Each row was made from one path, in order. Every step used is in the known rows, and no mark comes twice. Write each row's path.
Known rows:
bifiv, zipa, vuzo, bosepez, vozeg, siro: [-22 -15  42 -12  16  -7 -17  42  36  38   4   0 -13  -4  -5   2 -19   4
   3   5   1  26 -34  -9   7  -5  27  -2  -3 -15 -13  -7  22  10 -11  12
  20  15]
vozeg, siro: [-12  -3  -4 -13 -16  -7   9  -2   8  24  -5 -15   5  -5  16  -6  20   2
   0 -10   9  11 -15   2  -6  -9   4 -12  19  -9   2 -25   6   7  -5  -3
  23  25]
tado, bifiv, zipa, siro, dumisu, bovo: [ 13 -31  26  -1 -20 -18 -30  21   8  50 -15   0  -4   8  12  -8 -14   1
  27   3  12 -22 -14  22  -4  16   1  16   2  14  -4 -13  18  30   3   5
  31  -4]
lopid, dumisu, bovo: [ -9  -7  -5   3   6  -8  11   0   2   9 -13  -8  17 -19   6   6   2   9
  15  -9  24 -10  -6  -5 -21  13   4 -18  11  16   1   4   4  26  -8   8
  32  15]
vozeg, siro, zipa, bifiv, bosepez, vuzo: [-42 -17  16   3  -1  -8  -4 -17  17  32   8 -23  15  16  22   5  22  18
  -4  10  -7  25 -37 -15  -7  -8  24  -4  14  -9 -17 -30  17   3   0  10
  23  30]
vuzo, bosepez, vozeg: [ -8   3  35  -9  19  -5 -14  45  18  18  22   3  -9 -17   7   9 -13  -5
 -12   0  13  24 -16  14   1 -10  17  -5 -17 -11 -18   0   6   7  -2   2
  13  20]
bosepez, vozeg, siro, dumisu, lopid: [-16  -1  41  -8 -18  -2  -8  35   9  38 -14 -16  18   2   7   5  18 -15
  -1  -6  10  27 -28  16  -4  -6   2  -3  21   8 -15 -11  19   3  -2   3
  17  22]
bosepez, bifiv, zipa, siro: [  6 -19  35 -12  -6 -15 -17  26  17  18 -17 -11 -37  10  22   4  21 -18
  13   7   3   3 -31  -5  12  -1  12  -1 -28   4 -14   6  23   9   0  -9
  22  -6]
lopid, dumisu: [-17  -3  -1  -1   2 -20  12  -2  13   2  -7 -14   9 -23  13   7   6  -1
   1  -9  10 -10  -7 -10 -12   5   5 -26  -8   8   3 -18  -2  15  -3   3
  29  13]
dumisu, siro: [ -9  -3   9 -11   1 -20   5  -3  13   9  -6   0   6  -1 -22   0  -1   0
  -3  -3  21 -16  17   5  11 -18   6   2   5  15 -10  -7   5   9  -2   3
  23   4]
bifiv, bosepez, vuzo: [-35  -1  19 -11  18 -19  -6  10   1  15   6   0  -6   5  25  13   1   1
 -15   7  11  15 -24  -5 -23  -9  27  -9 -24  -7 -18   1   5  -2   7  10
  15  13]
zipa, siro, vozeg: [ 24 -17  22  -5   1 -17  -3  13   2  18 -14  -9  -3  -4  23  -8   2 -18
   4 -13   1 -10 -10  13   5  -7 -20 -10  23  13  18 -13   7  24   6  14
  18  17]
bosepez, vozeg, siro, dumisu, lopid, bovo: [-12   5  33  -5 -16   1  -5  42   8  40 -14 -21  18   7   6   3  21  -4
  -1  -2   7  26 -26  17  -9  -2  -5   4  22   4  -5  -6  13   9  -3   4
  13  27]
siro, vozeg: [ 14 -10  23   2  -5 -14   1  10  12  -5   7  -4   4 -17  12 -12 -11  -1
  -4  -3  -9  -3  -2   9   3 -14 -16   0  29  -5   8 -11  -3  14   2  23
   6   5]
vuzo, bosepez, bifiv, zipa: [ -4  -6  30 -16  13  -5 -22  36  26  10  18  -4 -23 -12  19   5   7   3
   0   4   5  18 -27   1  12 -10  36   4 -36 -16 -25   6  17   0   6  -8
  17   2]
vuzo, bosepez, bifiv: [ -8   0  23 -14  14  -4 -10  30  13   3  14  -6 -15  -8  26   8   9   2
  -3   0  10  15 -14   0   9 -11  29   4 -32 -14 -21   4   8  -4  10  -9
  19  17]
tado, bifiv, bosepez, vuzo, zipa, siro: [-15 -18  41   0   3 -32 -23  21   2  37  -6 -10 -12  10  49  15  -3   1
   6  10  -3   1 -23  -3 -13   6  17   1 -12   5  -7 -16  15   9   5   9
  25  13]
bosepez, bifiv: [-10  -5  26  -6  -7 -11   1  17   8  -3 -10 -10 -22   7  22  10  17  -8
   4  11   7   2 -10  -8   6  -8   8   4 -24  -5 -17   5   5  -4   0  -8
  16   4]
dumisu, lopid, bovo: [  7  23   8  -5 -12  -5   3  39  10   7  -1 -11  15  10   8  -2  15   4
  -1  -5   8   3 -10  12 -28   5 -15   7  -8 -11  -9 -14   9  14   8   6
   6   9]
bosepez, vozeg, siro, dumisu, bovo, lopid: [ -5 -13  41  -6 -10   9  -9  27   0  41 -11  -8  15  -1  -5   0  10  -6
   8   2  19  32 -13  18 -12  -8   0   0  29  18  -6   2  16  13 -15   6
  16  29]
vozeg, siro, dumisu, lopid: [-14  -1   8 -17 -26   2  -1   4   2  31 -17 -25  38   3  16  -7  32  -2
   6 -18  12   8 -20  19 -11  -8   9  -1  22   6  -8 -26  18   0  11  -4
  25  24]
vozeg, siro, dumisu: [-18  -9  -1 -13 -19   1   3  -9   1  31 -16 -25  22   0  12  -6  25   3
   5 -12  12   2 -14  17  -4 -12   9  -3  22   3   4 -22   4   3   2  -6
  26  27]
tado, bifiv, bosepez, vuzo: [-27 -13  28  -2  -4 -35 -17  16   3  29   6   0  -8   6  36   9 -16   7
  -3  13   5   1 -14  -4 -16   6  17   7 -22  -8 -19 -19   6   4  12  11
  20  10]
bosepez, vuzo, zipa: [-23   4  40   4  12 -14   1  17  22  21 -12 -18 -15  -5  25  16   6  -1
  -1  18 -11  16 -11  11  -9 -10  10 -13  -4  -7  -4   0   6  10 -16   9
  23   8]
bifiv, tado: [-12 -13   7  -9  -3  -5  14   3   6   6  -9   4  -5   2  -3   7  19  -2
  13   8  -2  -8 -20 -12 -24 -23  10  -6 -17 -10 -36 -15 -10  12  15   6
  20   8]
zipa, bifiv, bosepez: [-25 -21  13  -2   7  -7 -20 -11  -2  -6   9  14  10  12  24   0  10   9
   4  18   7  -2 -27  -8 -16   7  18  10 -23 -11 -25 -15   2 -10   9   5
   9  17]
bovo, lopid, dumisu, siro: [  1  -8  23 -12   4 -17   3  -3  10   4   1  -6  18 -25 -15  -2   8  -3
   3  -6  17   5  22  -5 -15 -11   5 -21  -8  33  -3 -22  15  14  -7   7
  22  17]
bosepez, vozeg, siro: [-15  -4  32  -6  -9 -10   0  28  13  33  -4  -7  -8  -5   7   5   7 -12
  -5   1   7  28 -24   1  -1  -8  -3 -11  18  -3  -6 -10   9   9 -13   2
  16  23]
tado, bifiv, zipa: [  3 -19  26   0 -24 -28 -23  22  26  27   8   5 -17  -5  10  -6 -21   6
  10  11  -2 -12 -11   6  -3   9   1  10 -14 -10 -13 -28   9  19   0   5
  18 -14]
zipa, vuzo, bosepez: [-28  -4  22 -10  30  -8   4  23  17  13   1  -1   0   3   4   9 -29   8
   2   2  15   2   0  -9   1  -9  19   5 -15 -17  -9 -11   1  -1   1  11
  23  33]
bovo, dumisu, lopid: [  1   4  19 -24 -14  -5  14  16   4 -13  -9 -23  16   2   8   0  38  -4
  -3 -33  14 -11 -17  10  -3  -6  19  -8  -1  -3 -10 -19  13  16  18   2
  20   2]
tado, bifiv: [ -3 -11  18   2 -21 -28  -8  13  10  20   1   1  -6  -1  19  -1 -18   4
   8   8   6 -15   4   7  -5   6  -8  11 -10  -8  -8 -30  -2  13   4   4
  20   4]
zipa, siro: [  8  -9   7 -11   1 -16  -1   9  -1  24 -19  -6 -11   5  17   0   9 -21
   6 -10  18 -13 -10  14  -5  -3 -10 -14  -8  11   9 -15   6  20   1  -3
  25  18]
bovo, dumisu: [ -4  -6   9 -20  -5  -8  18   0   4 -13  -9 -20  -2  -4   2   0  28   2
  -3 -26  14 -19  -9   7   5  -9  22 -10   0  -6   6 -14  -4  19   8  -1
  22   6]
dumisu, bovo, lopid: [ 19  -6  16  -4   0  10  -2  12  -7  13   2  11   8  -4 -12  -6  -7   5
  17   4  31  11  16  16 -34  -5  -8   3   7  14 -11   5  10  24 -16   9
  13  13]
lopid, dumisu, siro, zipa, vuzo: [-36  -9  15   6  17 -26  18 -13  27   9 -12 -26  22  -3 -21  17  -8  11
   2  -7  11 -18   6 -30  10  -9  16 -15   9  28  -3 -17  11  16  -8  17
  35  19]
vozeg, siro, zipa, vuzo, bosepez: [-32  -7  14  -4   9  -3  11   2  26  32   7 -28  13  11   2   8   0  18
  -2  -7   2  19 -19 -18   3 -19  21  -5  20 -10  -4 -30  14   7  -8  10
  27  37]

Write each row's path:
[-14 -17  26  -9  -5  -9   9  13   5  -1 -17  -7 -22  11  16  15  33  -6
  17  17  -5   0 -24 -24  -5 -19  19   3 -29  -8 -42   2   0  -2  16  -4
  20   6]
bosepez, bifiv, tado
[-33 -16  35 -12  31  -6   7  29  15   9 -12  -3  -9  11  11  19  -6   7
  14  13   4   6 -14 -30   3 -14  34  10 -27 -17 -32   1   4  -7  13   8
  26  33]
zipa, vuzo, bosepez, bifiv, tado
[-17 -19  34  -4 -14 -28 -21  29   1  32   9  -1  -4   5  30   8  -6   3
   0   5   5  13 -27 -10  -9   5  13   7   0  -1 -17 -22  11   2   4   7
  15  17]
tado, bifiv, bosepez, vozeg, siro
[-20 -24  20 -11   2  -8  17 -24  16  -9 -10 -23  17  16 -26   7  41  18
   7 -14   1 -26 -13 -14  20 -23  39   3  11  10 -23 -18   5  23  16  11
  30   8]
bovo, dumisu, siro, zipa, bifiv, tado
[ -8 -18  31   1   6 -13  -4 -17  20   3   8  -9  28 -14 -18   0   9   7
   6   6   8   7  15 -13 -11  -8   7 -12  -7  31 -12 -29  19  14  -7  12
  21  19]
bovo, lopid, dumisu, siro, zipa, bifiv
[ -2  11  11  -6 -15   5  -4  23   1  14 -15 -21  34  13   3  -2  18   5
   4  -6  14 -11  -5  31 -22  -1  -5  16  -5   4  -5  -9   5   7  14   3
  12  13]
siro, dumisu, lopid, bovo
[ -8 -12  13  -2   7 -29  10  -8  19  -1  -9 -17  25 -29  -4  -1   0   3
  -1 -14   1 -16   6 -12  12  -6   5 -18  28  27   9 -10   8  19   3  18
  29  11]
lopid, dumisu, siro, vozeg
[-29 -18   9   1  -6  -3  -5 -21  13  19  13 -20  19  16  16   1  25  19
   0   2  -4  16 -35 -18  -7 -10  19  -1  16  -6 -15 -33  14   1  -2   7
  18  27]
vozeg, siro, zipa, bifiv, bosepez
[-37 -10  40 -10  24  -1  -2  35  14  34 -10 -10  11   6   4  12 -20   4
   3   1  14  17 -13  -3   9  -9  24   7   5  -7  -8  -5   8  -4  -2  10
  26  45]
zipa, vuzo, bosepez, vozeg, siro, dumisu
[  2  10  -6 -10  -1  -4  20  16   3  -8 -10 -26  -6   5  -1  -2  29  21
  -3 -18   8 -19  -7  10  -6   1   4   3   0 -16  24  -5 -15  30   4   2
  14  16]
lopid, bovo, dumisu
[  9 -13  16  -6  -6  16  -9   1 -12  18 -13  -2  28   3 -13  -5   0   6
  18   0  32  -4  14  34 -27  -9   1  12   8  24  -7   6   5  14  -6   4
  18  15]
siro, dumisu, bovo, lopid
[-22 -29  14   3  -3  -4  -3 -12   7   2  -8  15   7   8   9  -2  22   6
  21  27  -9  -9 -23 -13 -17  -2   9   8 -21 -18 -42 -23  -7   3  17   7
  19  16]
zipa, bifiv, tado
[-31  -7  45   9  26  -7   3  27  33  20  16 -15  -1  16 -18  23 -32  10
  -8   9   6  14 -10 -15   6 -20  16   3  -5  -6 -18 -13   8   9 -13  21
  15  25]
siro, zipa, vuzo, bosepez, vozeg
[ -3 -14  35  12   3   1 -15   1  16  -6  -5  -6   0   1  26   7  19   8
  18  21 -17  -1 -18   4  -7  -1   6   5   1  -7  -7 -12   3   0 -16  -1
  13   8]
vuzo, zipa, bifiv
[-17  -4   4   0 -13  -6  12  -9  21  26   8 -29   8   6   2   2  16   9
  -4  -9   3  14 -20  -5  -4 -20   6 -10  24  -3  -3 -33  11  14 -12   4
  20  21]
vozeg, siro, zipa
[-12 -12  -4  -9 -16  10   3  -9  -7  36 -20 -20  29   3   7  -7  20  11
  16 -12  23   1 -11  20 -12  -6   8   4  38  10   3  -5   7  11  -3  -2
  31  29]
vozeg, siro, dumisu, bovo
[-20 -15  20   8   3 -15  -2 -20  27   8   5  -7  17  17 -29   4   0  14
   0  11   6 -14   7  -6  16 -17  10  12   7  15 -23 -18  11  11  -4  11
  21   7]
dumisu, siro, zipa, bifiv
[ -9 -17  37   7  12   1 -24   1   6 -11   3  -3   3   8  32  12  23  12
  14  18 -14   2 -31  -7 -15  -2  22   5  -5  -3 -13  -7   6  -8 -12   2
   8  10]
vuzo, zipa, bifiv, bosepez
[ -7  -6   9 -24   0 -16  18  -8   8  -9 -15 -19   7   0 -18   0  29   5
  -3 -31  20 -27   5   6  22 -17  28  -5  13  12   2  -7   4  20   9   1
  29   6]
bovo, dumisu, siro
[  4  -7  22  -8   1 -10   2   2   8   1   5  -6  12 -27   2  -2   8  -6
   3  -2  13  11  12  -3 -29  -5  -1 -25 -17  19   0 -26   9  15  -8   6
  16  17]
bovo, lopid, dumisu
[ -2 -13  35  -8  -9 -13 -14  25  24   5  -5  -6 -33   3  12   4  15  -7
   7  14  -1   6 -26  -7   8  -5  17   4 -28  -7 -23   7  15   2  -4  -5
  15 -14]
bosepez, bifiv, zipa
[-30  -9  44   5   0  -9   6  27  25  38  -3 -18  -3  13  -6  16  -7  -3
  -4   7   2  30 -24 -15   6 -14   2  -6  25  -1 -10 -15  13  10 -20  15
  16  27]
bosepez, vozeg, siro, zipa, vuzo
[-24 -24  21  16  -2  -2   1 -17  24   4   9  -7  10  22  -8   9  13  15
  10  23 -14  -6 -24 -18 -12 -17  10   7 -12 -10 -40 -31  -1  11   6  14
  15  10]
siro, zipa, bifiv, tado
[-17 -18  44  -7   2 -14  -8  28  24   9 -16  -6 -31  14   9  10  -1  -4
  13  19   1   4 -22 -22  13  -2  19  10 -26  -9 -22   7  17  -3  -5   3
  17  -3]
bosepez, bifiv, zipa, vuzo
[-34 -15  37   5  24  -3  10  15  29  11   6 -20  -4  26  -7  25  -7  16
   6  13  -4   7 -18 -33   4 -28  31   8 -18  -9 -36 -12   9   3   3  16
  21  25]
siro, zipa, vuzo, bosepez, bifiv, tado
[  7 -10  21  -5   1 -22   2   0  17   2  -2  -4  14 -10 -15  -9  -9   2
  -4  -7   2 -13  16   6  21 -22  -4   6  36  16   1  -4   6  14   2  20
  16   4]
dumisu, siro, vozeg
[-19 -16  21  18  -2  -6  -4 -15  26   3  15 -10  10  18  -4   5   0  13
   1  19  -4  -4 -13  -5  -3  -7   1   8  -7  -7 -21 -30   3  10  -7  11
  12   9]
siro, zipa, bifiv
[-26 -22  35   2   9  -9 -26  11   1   2   9  16   3  12  21   5   6   2
   0  23   4  11 -34  -9 -11   8  16  10 -19  -8 -29  -7   6 -10   4   7
   7  18]
zipa, bifiv, bosepez, vozeg
[-28  -6  28   6  26  -6   6  12  30  13  15 -18   4  17 -13  18 -27  17
  -4   5   6   3  -5 -15   3 -21  18   4  -7  -8 -13 -20   5   9  -9  19
  19  23]
siro, zipa, vuzo, bosepez
[ -4  -8  50   4  15 -18  -3  21  16  30 -20 -24 -12  -5  38  10   8 -11
   3   9 -20  12 -17  15   0  -8  -1 -15  18   6  12   0  14  20  -9  16
  25  15]
bosepez, vuzo, zipa, siro, vozeg
[ 15  -6  41  -4  -1   4 -15  21   3  19 -28 -29  13  10  28  12  32 -16
  21 -11  -3  -8 -21  26 -11  -9   3  -6  10  27   6  -8  20   9  -6  -4
  22  11]
vuzo, zipa, siro, dumisu, lopid
[-11 -17  54  10  13   0 -28  16   9  -4   4  -1  -4   8  29  17  19   6
  12  23 -16  14 -38  -6 -11  -1  20   4  -3  -1 -17   0   9  -8 -16   4
   5  11]
vuzo, zipa, bifiv, bosepez, vozeg
[ 11   0  10 -12  -8  -3  -8  21  -6  32 -30 -23  21  20  16  -2  24 -15
  10 -16  18 -17 -13  31 -14   4 -11   3  -3  20   9 -11  13  19  15  -3
  23  24]
zipa, siro, dumisu, lopid, bovo
[-29  -1  34  -6  22 -13 -12  15   4  12   3 -10  -9   5  34  21  11   4
  -8  10  -1  18 -31  -5 -23 -12  32 -12 -14  -2 -14   6   9  -4  -6  10
  13  10]
bifiv, bosepez, vuzo, zipa
[-17   1  33  -7  14   0 -10  35  26  33  27 -14   0 -11   5  11   0   5
 -14  -6   6  36 -27   4   6 -18  23  -8   6  -9 -14 -12  15  11  -6   3
  17  30]
vuzo, bosepez, vozeg, siro, zipa
[-34  -6  37 -10  27  -8   2  37  20  30  -3  -5   0   2   6  12 -23   4
   1   2  12  24 -14 -14   7  -8  21   0   3 -14 -10  -7  11   0  -6  13
  24  43]
zipa, vuzo, bosepez, vozeg, siro
[-12 -12  44  -5  24 -17 -15  18   1  17  -3 -15  -7   3  45  15  11  -3
  -4   3 -10  16 -35  -2 -15 -12  23 -13   7   9   0   5  16   4   0  19
  14  16]
bifiv, bosepez, vuzo, zipa, siro, vozeg
[-23 -16   9   6 -14  -3   2 -20  22  24   6 -22  16  12   9  -2  21  15
   4   4  -5  13 -25  -9  -1  -8   6  -1  21 -10 -11 -37  12   9  -7   5
  21  26]
vozeg, siro, zipa, bifiv
[-26 -19  21  12   6  -5 -14 -16  15  -1  23  -7  12  25   3  10   4  18
  -3  16  -2   1 -26 -15 -10 -10  17   8 -14  -4 -26 -24   7   1  -1  13
   7  10]
siro, zipa, bifiv, bosepez
[-14   2  28 -14  13  -3 -11  40  18  32  19  -6  -2 -19  13   4   2  -1
 -10  -6  10  35 -25   9   4 -11  21 -10   1 -12 -13  -7  11   6  -2  -1
  19  32]
vuzo, bosepez, vozeg, siro
[  0   9  -5 -14   3 -10  20  10   6  -4 -15 -27   1   8 -17  -3  30  23
  -3 -20  12 -25   5   7   7  -6   9   8   9  -2  21   0  -9  29   5   3
  19  16]
lopid, bovo, dumisu, siro
[-30  -5  43  -6  32 -10  -1  43  20  20   0   2  -6   3   0  15 -34   1
   0   7  13  15  -6  -9   6  -7  16   5 -12 -13 -13  -2   5   0  -5  14
  19  34]
zipa, vuzo, bosepez, vozeg
[ 11   2   4 -10   3 -12  19  11   7  -9 -11 -28   7   2 -13  -9  24  25
  -5 -22   2 -24   5   7  13  -8   3  10  29  -2  29   2  -9  32   8  13
  14  15]
lopid, bovo, dumisu, siro, vozeg
[ -5   3  21 -10 -18   2  -7  14   2  12 -14 -14  36   8   5   0  14  -8
   5 -10  17 -10  -6  31 -15  -8   4   8  -5  11 -19 -15  11  -1  15   1
  17   8]
siro, dumisu, lopid
[-40 -19  24   0  14 -14 -19  -6   1   9   4  10   6  11  32   4   7   9
  -2  26   1   9 -28  -6 -16  10  23   6 -27 -16 -28  -9   5  -8  11  10
  15  19]
zipa, bifiv, bosepez, vuzo
[-20 -19  40   3 -13 -26 -19  25   9  33  17  -9  -2  14  21  12  -8  10
  -3   5   0  15 -31 -16  -7  -2  13   7   5   1 -19 -26  13   6   0  12
  13  15]
tado, bifiv, bosepez, vozeg, siro, zipa
[-30 -10  35  -2  24 -17   6   5  31  13   0 -19   5  21 -26  19 -12  14
  -1   5  11  -3   8 -23  29 -28  29  15  -1  14 -22  -2  19   3  -4  12
  27  18]
dumisu, siro, zipa, vuzo, bosepez, bifiv
[-17  -2  30 -14  10   3 -14  36  14  35  12 -11   8 -15  11   5   5   0
  -8  -8  12  28 -24  20   5 -13  25  -3   5  -5 -11  -6  10   4   2  -2
  20  34]
vuzo, bosepez, vozeg, siro, dumisu
[-37 -12  40  -6  15 -10  -7  23   8  24   8 -11   1  22   6  22  -1   5
  -9   2   8  29 -38 -29 -10 -15  25  -4   8   3 -18  -7  17  -4 -10  16
  10  29]
bifiv, bosepez, vozeg, siro, zipa, vuzo
[-11 -25  36   2 -12 -31 -17  25  28  30  -4   6 -15   6   7  -2 -36   8
  16  17  -1 -12  -8  -8   2  11   3  16 -13 -13 -11 -27  11  15  -2  14
  22  -3]
tado, bifiv, zipa, vuzo
